Known rows, with every way that one mark hangs from another
k_948{k_81{k_80{k_770} k_120} k_193}: [ 33 -18  19   2   3  25  23   5   3 -32 -27   6  20 -29  -3   0 -23  -7
  10  30   5  -1  -8]
k_120{k_81{k_80{k_770} k_948}}: [ 33 -27 -21   9 -23   8  36  14  -7 -24  -7 -19   3 -38   0   3 -29  13
  12  38   4   2   9]
k_472{k_117{k_193{k_80{k_770}}} k_948}: [-18  27  27  29  32  -8  -8  28 -10  -2 -40 -25 -15 -47 -18 -27  -5  37
  25 -21 -14 -57  -9]
k_120{k_81{k_80 k_948}}: [ 25 -27 -29  -1 -33   9  36  10  13 -22   8 -10   9 -33   0   4 -18   4
  15  29  -9  12   4]
k_193{k_80}: [-33   6  10  10   8   3  -7  -4  -3  18  -2  -9  -1   3 -10 -12  -3   2
   7 -13  -6  -8  -7]
k_120{k_81}: [  4 -13  -4   0 -24   2  19   6  16  -6  -1   1  14 -19 -10   2   5  13
   6   1  -6   2  11]
k_193{k_117{k_472{k_948}}}: [ 19   5  17   9  -3  -1  -6  27   4  -5 -37   5 -11 -38  12  -4   6   9
   1  -9  -7 -13  29]
k_117{k_193{k_80{k_770} k_948}}: [ -6  19  39  19  24 -22  -7  19  -1  13 -22   5  -7 -18 -20   1 -13   5
  -6  -9 -16 -26  -4]
k_472{k_117{k_193}}: [  1  12   1  10  19  -9  -2  15  15  -8  -4  -3  -5 -32  -1 -11   0  17
  18  -9 -23 -24 -16]
k_81{k_948}: [ -6  -3 -28   6  -7   9   3 -14   6  -4   2  -6 -13  -3   4  -1 -14  -5
  11   8  -7  15 -11]
k_193{k_80 k_117{k_472} k_948}: [-11  12  34  11   2  -8  -9  25  -3  27 -25  12  -2 -32   5  -7  -7  -5
 -16 -17 -11  -5  22]
k_81{k_80 k_120 k_948{k_193}}: [ 21 -28 -23  -3 -16  18  18   8  31 -32 -28  11  14 -26  22  10 -24  -3
  21  42 -20  14  -6]
k_472{k_117 k_948{k_193{k_80}}}: [-39  16  14   7  23  -1 -23  28   3   1 -53 -22   1 -25  -1 -28  10  25
  29 -28 -13 -40  -6]
k_193{k_948{k_81{k_80 k_120}}}: [ 27  -8  29 -18 -10  12  33  14  -7 -21   4  34  25 -28 -16   5  -8 -34
  -7   8  -6  13  12]
k_472{k_117 k_948}: [ -5  13   4  -3  11  -2  -3  26 -13 -14 -23 -11  -3 -30  -1 -21  14  16
  20 -18   1 -31   8]
k_81{k_80{k_770} k_120 k_948{k_193}}: [ 30 -28 -16   9  -5  17  20   9  13 -33 -41   4  10 -31  21   9 -33   6
  22  54  -4   7  -7]
k_948{k_81{k_120} k_193{k_117}}: [ 17  -7  24   6 -15  36   2 -19  34  -8 -32  30   6 -13   2  -7 -23  -8
   8   6  -1  19   8]
k_193{k_117{k_472}}: [ 17   0   9  14  -6   6  -2  11   8   6 -17   8  -7 -28  20   0 -11   2
  -9   3  -3   3  16]
k_193{k_80 k_117}: [-13  10  19  19  -7   8  -8  -7  -1  24 -15   0 -13   0  -2 -14 -21  13
  -2  -8   3  -5  13]
k_948{k_81}: [ -1   8   9   3   5  16   5 -19  -6  -1  15   0  -3  -2 -19  -8  -2 -20
   1 -16   3   8 -13]
k_81{k_80 k_120}: [ 24 -18   3  -8 -15   9  31  16   4 -21  -4  17  21 -26   6   6 -11   3
   4  29  -7   3  11]
k_193{k_117}: [ 21   0  11   7 -11   4  -3  -4   4   4 -13   9 -12   1   8  -1 -15   5
  -7   4   7   4  18]

Rows
[  4  16  44  15   1  -8  -9  13 -22  25 -38   7 -12  -5  -3  -7 -23   6
 -19  -3  21 -12  25]
k_193{k_80{k_770} k_117 k_948}
[ -8  21  12  -2  14  13  -3   9 -20 -14  -9 -10  -8 -32 -24 -28  10  -5
  20 -35   5 -22  -4]
k_472{k_117 k_948{k_81}}
[ 60   4  44   0  -5   3  13  16 -35  -6 -12   7  -5 -20  -9   4 -26 -23
 -26  11  26   3  26]
k_193{k_117 k_948{k_81{k_80{k_770}}}}
[ 13  16  31   0  13  -9  -2   5  17  -7  11  20  -4 -16 -32   5   4 -25
  -7 -20 -24   2  -9]
k_117{k_193{k_948{k_81}}}
[ -3   1   9   3  13  -9 -16  36  24 -14 -49  -7   4 -35  16   0  19  10
  13  -8 -20 -20   5]
k_117{k_472{k_948{k_193}}}
[-22  -9 -12  29 -10  15   5  -5  24   2 -41 -26   0 -24  -2 -11 -28  23
  30  15  -6  -2 -13]
k_120{k_81{k_948{k_193{k_80{k_770}}}}}
[ -9  26  49  22  27  -4  -4  -1  -6  12  -5  -1 -12 -22 -42 -10 -13 -14
  -2 -21 -11 -14 -17]
k_117{k_193{k_80{k_770} k_948{k_81}}}
[ 22   2  20   2  -4  -6 -21  17  25 -11 -58   2 -10  -3  13   0   1  16
   4  -6   3 -10  28]
k_472{k_948{k_193{k_117}}}
[ 12 -11 -20  18  -3  13 -16   0  34  -3 -41   0 -12 -33  36   1 -25   1
  13  19 -15  14  -3]
k_81{k_948{k_193{k_117{k_472}}}}
[-32  32  28  19  29   8 -10   8   3  -2 -10 -19 -17 -44 -39 -33   4   9
  32 -45 -27 -39 -20]
k_472{k_117{k_193{k_80}} k_948{k_81}}
[  6  15   8   9  22 -13  -4  34  12 -18 -25  -6 -10 -42 -11 -13  12  26
  25 -20 -25 -40  -1]
k_472{k_117{k_193} k_948}
[ 26  12  14  -1  20  -2  10  28  -4 -34   0 -14  -8 -56 -25 -16   5   1
  23 -17 -18 -32  -6]
k_472{k_117{k_193} k_948{k_81{k_80}}}
[ 13   7  32  -3   0   4  15   2  32 -17   3  43  12 -27 -29   5  -2 -23
   1  -9 -30   7  -4]
k_117{k_193{k_948{k_81{k_120}}}}
[-28  -8  -7  27   6  28   4 -14  18  -4 -51   0   0 -19   8  -9 -33  15
  29  26  -9   0 -18]
k_81{k_120 k_948{k_193{k_80{k_770}}}}
[  1  16  22   9  14  19  13  10  24 -32 -18  16  -1 -57 -28 -21   5   7
  34 -22 -30 -25  -6]
k_472{k_117{k_193} k_948{k_81{k_120}}}
[-42  26  23   4  26  14 -19  11  -2   0 -36 -27  -2 -29 -21 -37   6   2
  31 -41  -7 -31 -17]
k_472{k_117 k_948{k_81 k_193{k_80}}}
[ 24 -15  14  -8  -9  29  33  -3  -1 -25  13  15  19 -27 -13  -2 -14 -19
   4  15  -4  12   1]
k_948{k_81{k_80 k_120}}
[ 31   1  24   6  17   6  18  32 -32 -26 -13 -20   0 -57  -7  -8   0 -10
   3   4   5 -24   4]
k_117{k_472{k_948{k_81{k_80{k_770}}}}}
[ -5   2  26  34  16  12 -17  14   6  21 -60 -15  -7 -31  21 -12 -24  21
   3   7   3 -17   2]
k_948{k_193{k_80{k_770} k_117{k_472}}}
[  3  24  53  18   7  12  -5  -6 -28  24 -21   5 -16  -8 -22 -16 -28 -14
 -17 -18  21  -3  10]
k_193{k_80{k_770} k_117 k_948{k_81}}
